Each row was made from one small tree. Brackets hold a mark, then the marks that hang from it, in the order of their numbers. Every link used is in the known rows. Write each row's tree.
Known rows:
[J_267 [J_119 J_301]]: -10 -16 14 -24 -13 -5 -55 22 6 10 25 43 -24 14 0 28 -13 32 -36 -31 -19
 15
[J_119 J_267 J_301 [J_429 [J_116 J_671 J_860]]]: 17 4 9 -36 -17 6 -51 18 21 22 -47 22 -36 33 49 40 -28 -26 -13 -44 -7 25
[J_671 [J_116 J_429 J_712]]: -7 -10 48 -43 -32 -2 -3 17 7 20 24 25 -8 16 -41 13 -33 37 2 -35 -24 -44
[J_301 [J_119 J_267 [J_429 [J_116 J_671 J_712]]]]: 18 -28 -3 -4 -33 2 -35 19 -4 31 -38 18 -33 21 40 29 -27 13 -7 -40 -17
 -35
[J_671 [J_116 [J_429 J_119] J_712 J_860]]: 4 -18 35 -35 -7 -5 8 19 -3 17 -1 34 -14 11 -26 17 -45 46 9 -36 -21 -71
[J_301 [J_119 J_267 J_429]]: -4 -7 -10 1 -20 -2 -38 22 15 23 -14 25 -35 12 46 32 -18 5 -20 -37 -18 17
[J_119 J_429]: -8 -7 15 -46 -17 0 -48 18 31 18 13 24 -34 13 3 25 -13 -1 -26 -32 -23 20
[J_116 J_429]: -11 -8 25 -34 -26 -9 -27 21 22 22 20 24 -24 11 -16 19 -20 26 -12 -35 -21
 -30
[J_429 [J_116 J_671 J_712 [J_860 [J_119 J_301]]]]: 21 -48 23 -36 3 1 -23 17 -8 19 -42 20 -28 26 -8 23 -23 26 -11 -26 -10
 -65
[J_301 [J_119 J_267 [J_429 [J_116 J_860]]]]: 9 -7 -9 -2 -6 3 -24 30 9 19 -44 28 -43 12 36 36 -26 4 -13 -44 -23 -21
[J_301 [J_119 J_267 [J_429 [J_116 J_671 J_712 J_860]]]]: 22 -22 -1 -1 -16 -2 -19 19 -1 27 -51 19 -38 16 35 34 -36 18 -1 -43 -12
 -41
[J_301 [J_119 J_429]]: -6 -20 -4 -8 -19 0 -42 19 12 17 -6 26 -34 7 15 24 -13 20 -22 -35 -29 -4
[J_429 [J_116 J_712 J_860] [J_119 J_267 J_301]]: 28 -38 -1 -38 -11 4 -26 31 -20 20 -47 41 -30 22 39 31 -26 2 -5 -35 -19
 -50
[J_119 J_267 [J_429 J_116]]: 5 1 7 -44 -22 9 -46 29 25 23 -16 26 -38 23 33 33 -17 -26 -23 -39 -22 9
[J_116 [J_429 [J_119 J_267 J_301]] J_671 J_712 J_860]: 21 -27 13 -21 -16 -16 -20 7 -9 33 -32 23 -21 23 43 29 -46 30 16 -37 9
 -42
[J_860 [J_116 J_429] [J_119 J_267]]: -28 -7 21 -42 41 2 -30 24 27 27 5 26 -20 29 34 28 -32 12 -21 -14 -12 -22
[J_671 [J_116 J_429 J_712 [J_860 [J_119 J_301]]]]: -10 -16 35 -38 14 0 -2 13 -1 16 -8 29 -10 20 -23 18 -36 33 6 -28 -8 -31
[J_712 [J_116 [J_429 J_119] J_671]]: 15 -51 16 -40 -34 -2 -25 13 8 20 -25 22 -15 17 10 20 -17 50 -9 -42 -16
 -66
[J_119 J_301]: -4 -17 21 -38 -30 0 -47 21 15 12 10 29 -23 19 1 22 -4 5 -29 -30 -26 18

Which tree is each row?
10 -13 9 -52 -22 6 -39 25 13 29 -17 25 -35 22 29 31 -22 -16 -11 -37 -16
 -4
[J_119 J_267 [J_429 [J_116 J_712]]]
3 -44 5 -44 -27 -4 -41 14 -17 28 -3 34 -15 17 18 16 -22 26 5 -30 -16 -40
[J_116 [J_429 [J_119 J_301]] J_712]
0 -7 9 -35 12 1 -43 27 15 11 -3 42 -42 9 -9 36 -30 26 -26 -40 -21 -22
[J_267 [J_119 [J_429 [J_116 J_860]]]]
5 -20 11 -43 12 -1 -36 23 5 15 -3 40 -39 9 -13 34 -34 33 -15 -38 -16 -35
[J_267 [J_119 [J_429 [J_116 J_712 J_860]]]]
2 -26 9 -46 -6 3 -52 23 1 19 8 39 -33 13 -7 29 -25 27 -21 -35 -20 -27
[J_267 [J_119 [J_429 [J_116 J_712]]]]
-7 6 3 -41 -21 4 -63 18 26 23 -6 28 -30 27 59 35 -13 -33 -22 -35 -8 75
[J_119 J_267 J_301 J_429]
14 -4 7 -39 -37 10 -67 17 16 26 -33 21 -30 38 55 35 -18 -33 -20 -40 -12
 33
[J_119 J_267 J_301 [J_429 [J_116 J_671]]]
1 -27 3 -50 -10 8 -69 19 -7 18 -2 44 -29 21 9 30 -20 14 -18 -35 -18 3
[J_267 [J_119 J_301 [J_429 [J_116 J_712]]]]
-1 -14 3 -22 -25 -9 -33 25 8 28 1 32 -24 16 36 25 -25 14 -11 -34 -15 -31
[J_116 [J_429 [J_119 J_267]]]
-10 -24 22 -53 38 3 -43 9 22 33 -10 15 -24 35 50 31 -38 6 -19 -10 2 -3
[J_860 [J_116 J_671 J_712] [J_119 J_267 J_429]]
-4 -1 26 -21 -30 1 -17 25 8 21 9 34 -11 21 12 21 -32 17 -11 -36 -26 -31
[J_671 [J_116 [J_429 [J_119 J_267]]]]
10 -19 7 -14 -40 -8 -51 11 1 31 -16 24 -16 30 55 26 -28 11 -8 -35 -5 -15
[J_116 [J_429 [J_119 J_267 J_301]] J_671]
-4 -15 1 -41 -10 10 -75 23 3 13 -2 45 -32 22 13 32 -16 6 -29 -37 -24 15
[J_267 [J_119 J_301 [J_429 J_116]]]
8 -35 32 -44 -36 -4 -16 13 23 19 -14 14 -16 17 -12 21 -17 48 -9 -45 -13
 -47
[J_712 [J_116 J_429 J_671]]
-9 -5 33 -30 13 -1 2 15 2 21 -14 29 -11 24 4 24 -40 21 8 -29 0 -14
[J_671 [J_116 J_429 J_712 [J_860 [J_119 J_267 J_301]]]]
20 -38 23 -26 -11 -19 -9 8 -4 28 -16 20 -24 11 -2 21 -46 56 12 -35 -2
 -88
[J_116 [J_429 J_119] J_671 J_712 J_860]
-9 -46 39 -51 30 -1 -29 13 12 24 5 16 -17 28 -2 19 -30 41 -26 -6 -14 -56
[J_860 [J_116 J_671 J_712] J_119]
-23 -22 24 -52 40 0 -22 20 14 33 3 24 -17 28 29 25 -38 22 -7 -12 -5 -37
[J_860 [J_116 J_429 J_712] [J_119 J_267]]
9 -24 11 -30 19 -8 -33 3 9 28 -37 15 -31 28 47 34 -34 5 -5 -23 20 19
[J_116 J_671 J_712 [J_860 [J_119 J_267 J_301 J_429]]]
